Each row was made from one small tree. The marks that hang from a mark follow it in brackets, in the order of their numbers. Every link used is in the known rows. Write each row's tree.
In the rows, zero is written as 128.
Known rows
Q_135{Q_632{Q_401{Q_936{Q_589}}}}: [116 140  67  98 171 156 118 155 141  87 117 142 104 172 134 165 119  98
 144 109  90 138 108]
Q_135{Q_632}: [119 150 100 101 173 131 125 143 145  79 127 123 107 149 143 183 107  80
 138  93  65 142 101]
Q_632{Q_135}: [121 142  82 104 164 137 101 146 154  71 102 166 115 135 138 183 120  70
 144  82  81 135 104]
Q_632{Q_401{Q_936{Q_589}}}: [115 128  66 100 177 153  89 156 141  78 103 154 103 155 131 162 129  93
 139  99  85 139 115]
Q_60{Q_688}: [126 140  94 102 185 140  84 144 154  73 112 130 101 128 145 202 113  93
 139  77  50 131  98]
Q_60{Q_688 Q_936{Q_589{Q_439{Q_191}}}}: [148 127  83 129 173 167  96 156 145  82 111 124 106 127 146 183  93 100
 133 101 113 135 106]
Q_60{Q_688 Q_936}: [133 135  91  98 174 155  97 151 150  76 115 129 101 152 147 196  96 106
 135  80  50 126 102]
Q_936{Q_401{Q_632{Q_135}} Q_589{Q_439{Q_191{Q_158}}}}: [171 161  56 142 147 160 133 159 121  79 123 165 133 112 134 164 129  98
 162 145 145  98  89]
Q_191{Q_439}: [126 128 126 105 188 124  94 136 134  72 110 136 103 123 140 182 116  66
 126  85  86 147 107]
Q_60{Q_688 Q_936{Q_401 Q_589}}: [134 136  38 118 182 168 110 164 135  82 120 133 102 141 148 173 117 110
 131 110  58 117 110]
Q_401{Q_632{Q_135} Q_936{Q_589{Q_439}}}: [136 142  72 126 141 159 110 166 140  63 131 172 118 160 133 174 106  91
 158  97 129 128  90]
Q_60{Q_936}: [124 132  95  96 167 143 110 149 142  74 116 133 106 154 140 173  97  91
 129  87  60 139 112]
Q_936{Q_401 Q_589{Q_439}}: [124 139  75 130 174 148 111 156 123  78 123 145 105 116 148 153 141  76
 135 109  94 142 118]
Q_158{Q_191{Q_439{Q_589}}}: [139 125  96 134 195 119  77 141 128  78  95 122 104 117 157 174 112  72
 129 112 107 150 102]
Q_60{Q_688 Q_936{Q_401{Q_632{Q_135}} Q_589{Q_439}}}: [148 152  48 136 151 187 131 172 133  75 142 162 113 145 148 188 119 111
 158 109 115  99  96]
Q_135{Q_632{Q_401{Q_936{Q_589{Q_439}}}}}: [120 144  98 111 158 162 119 156 134  89 127 145 100 167 141 162 123  96
 149 102 115 146 110]
Q_936{Q_401{Q_632{Q_135}}}: [133 156  58 111 161 150 134 153 132  68 130 164 123 141 133 185 141  78
 159 103  92 102  96]
Q_439{Q_589}: [136 139  74 107 187 124  91 150 135  74 113 127 122 133 151 171 117  73
 128 120  58 140 105]
Q_589{Q_439{Q_191{Q_158}}}: [162 145 132 115 157 135 101 139 131  80 106 134 116 114 139 167 109  93
 145 109 104 134  98]
Q_936{Q_401{Q_632{Q_135}} Q_589{Q_439}}: [135 155  53 139 156 160 131 163 127  70 136 169 119 125 139 172 140  79
 154 114 127 118 102]
Q_688{Q_60{Q_936{Q_401{Q_632{Q_135}} Q_589{Q_439}}}}: [137 141  60 132 143 174 140 164 104  81 133 172 121 152 132 174 125  96
 164 112 145 120  99]

Write each row's tree
[129 139  41 115 154 153 108 166 148  63 124 167 121 167 126 177 102  93
 154 103 104 121  90]	Q_401{Q_632{Q_135} Q_936{Q_589}}
[175 147  74 111 178 124  92 145 127  81 100 120 134 121 142 163 106  92
 137 151  75 121  94]	Q_439{Q_191{Q_158} Q_589}
[150 134  67 128 146 162 110 160 138  69 120 162 127 150 128 175 104  82
 161 108 158 122  90]	Q_401{Q_632{Q_135} Q_936{Q_589{Q_439{Q_191}}}}
[134 142  76  98 146 149 113 156 144  63 125 166 121 178 129 187 107  89
 161  85  95 113  87]	Q_401{Q_632{Q_135} Q_936}
[139 128  78 117 151 172  95 153 142  85  89 180 119 143 131 163 134  77
 160 102 160 131 114]	Q_632{Q_135 Q_401{Q_936{Q_589{Q_439{Q_191}}}}}
[117 134  51 103 162 162  93 158 150  80  94 185 113 159 129 167 133  86
 151  96 105 130 111]	Q_632{Q_135 Q_401{Q_936{Q_589}}}
[127 133  56 110 169 143 105 163 140  65 134 136 113 162 127 174  99  97
 139 107  83 132  93]	Q_401{Q_632 Q_936{Q_589}}
[122 144 102  83 164 153 121 145 141  86 119 141 105 184 135 177 125  93
 152  92  82 129 106]	Q_135{Q_632{Q_401{Q_936}}}
[116 121  68 111 174 145 103 153 126  84 107 139 106 146 129 171  96  94
 134 100  87 154 107]	Q_688{Q_60{Q_936{Q_589}}}
[121 135  83 116 149 168  92 159 143  80 100 190 109 153 138 162 136  86
 157  91 131 139 113]	Q_632{Q_135 Q_401{Q_936{Q_589{Q_439}}}}
[139 118  91 121 163 151  90 153 134  78 107 137 112 143 137 158 105  80
 140 103 126 147 106]	Q_401{Q_936{Q_589{Q_439{Q_191}}}}
[164 145  78 135 166 149 113 152 116  85 110 138 116 104 141 145 130  96
 142 139 110 123 106]	Q_936{Q_401 Q_589{Q_439{Q_191{Q_158}}}}
[160 141  59 136 168 180 128 163 123  82 138 123 114 132 145 186 115 107
 146 123 125 101 100]	Q_60{Q_688 Q_936{Q_401{Q_632} Q_589{Q_439{Q_191}}}}
[135 140  63 105 149 165 142 154 110  80 128 166 123 167 129 187 126  94
 166  99 112 104  96]	Q_688{Q_60{Q_936{Q_401{Q_632{Q_135}}}}}
[121 124 100 122 162 150 104 153 117  85 116 143 103 140 137 168 100  92
 137  94 112 160 110]	Q_688{Q_60{Q_936{Q_589{Q_439}}}}
[128 132  56 114 181 158  94 160 153  77 116 129 100 139 145 185  91 111
 126  97  59 134 103]	Q_60{Q_688 Q_936{Q_589}}
[127 125  82 123 162 163 119 157 100  88 120 148 105 142 140 156 125  92
 142 105 112 144 114]	Q_688{Q_60{Q_936{Q_401 Q_589{Q_439}}}}
[145 149  68 104 171 167 130 158 127  75 144 126 108 157 143 199 117 115
 147 101  63  92  96]	Q_60{Q_688 Q_936{Q_401{Q_632}}}
[131 138  29 120 156 169 139 164 114  82 126 167 122 156 126 178 121  97
 157 117 120 113  98]	Q_688{Q_60{Q_936{Q_401{Q_632{Q_135}} Q_589}}}
[145 147  63 133 165 177 127 169 123  76 150 133 103 142 149 187 117 118
 144 113  95 108 100]	Q_60{Q_688 Q_936{Q_401{Q_632} Q_589{Q_439}}}
[139 139  70 127 169 174 110 165 128  83 127 138  98 138 156 169 119 107
 135 105  83 124 111]	Q_60{Q_688 Q_936{Q_401 Q_589{Q_439}}}
[147 142  65 139 174 153 128 155 117  76 135 129 121 110 137 171 135  76
 145 127 134 120 106]	Q_936{Q_401{Q_632} Q_589{Q_439{Q_191}}}
[126 127  83  95 166 154 121 149 106  88 115 142 108 160 135 170 128  89
 146  97  79 130 112]	Q_688{Q_60{Q_936{Q_401}}}
[172 142  90 128 159 164  98 158 138  86 109 128 109 123 146 174  84 127
 139 121 101 122  95]	Q_60{Q_688 Q_936{Q_589{Q_439{Q_191{Q_158}}}}}
[119 129  97 111 164 161  91 156 135  79 111 159 100 150 138 158 134  92
 143  95 110 147 117]	Q_632{Q_401{Q_936{Q_589{Q_439}}}}
[143 152  18 125 164 180 131 172 139  73 133 159 116 151 142 192 114 114
 151 114  92  92  94]	Q_60{Q_688 Q_936{Q_401{Q_632{Q_135}} Q_589}}
[128 134  43 118 173 158 134 162 104  83 135 136 115 151 125 176 119 103
 144 120  98 120 102]	Q_688{Q_60{Q_936{Q_401{Q_632} Q_589}}}
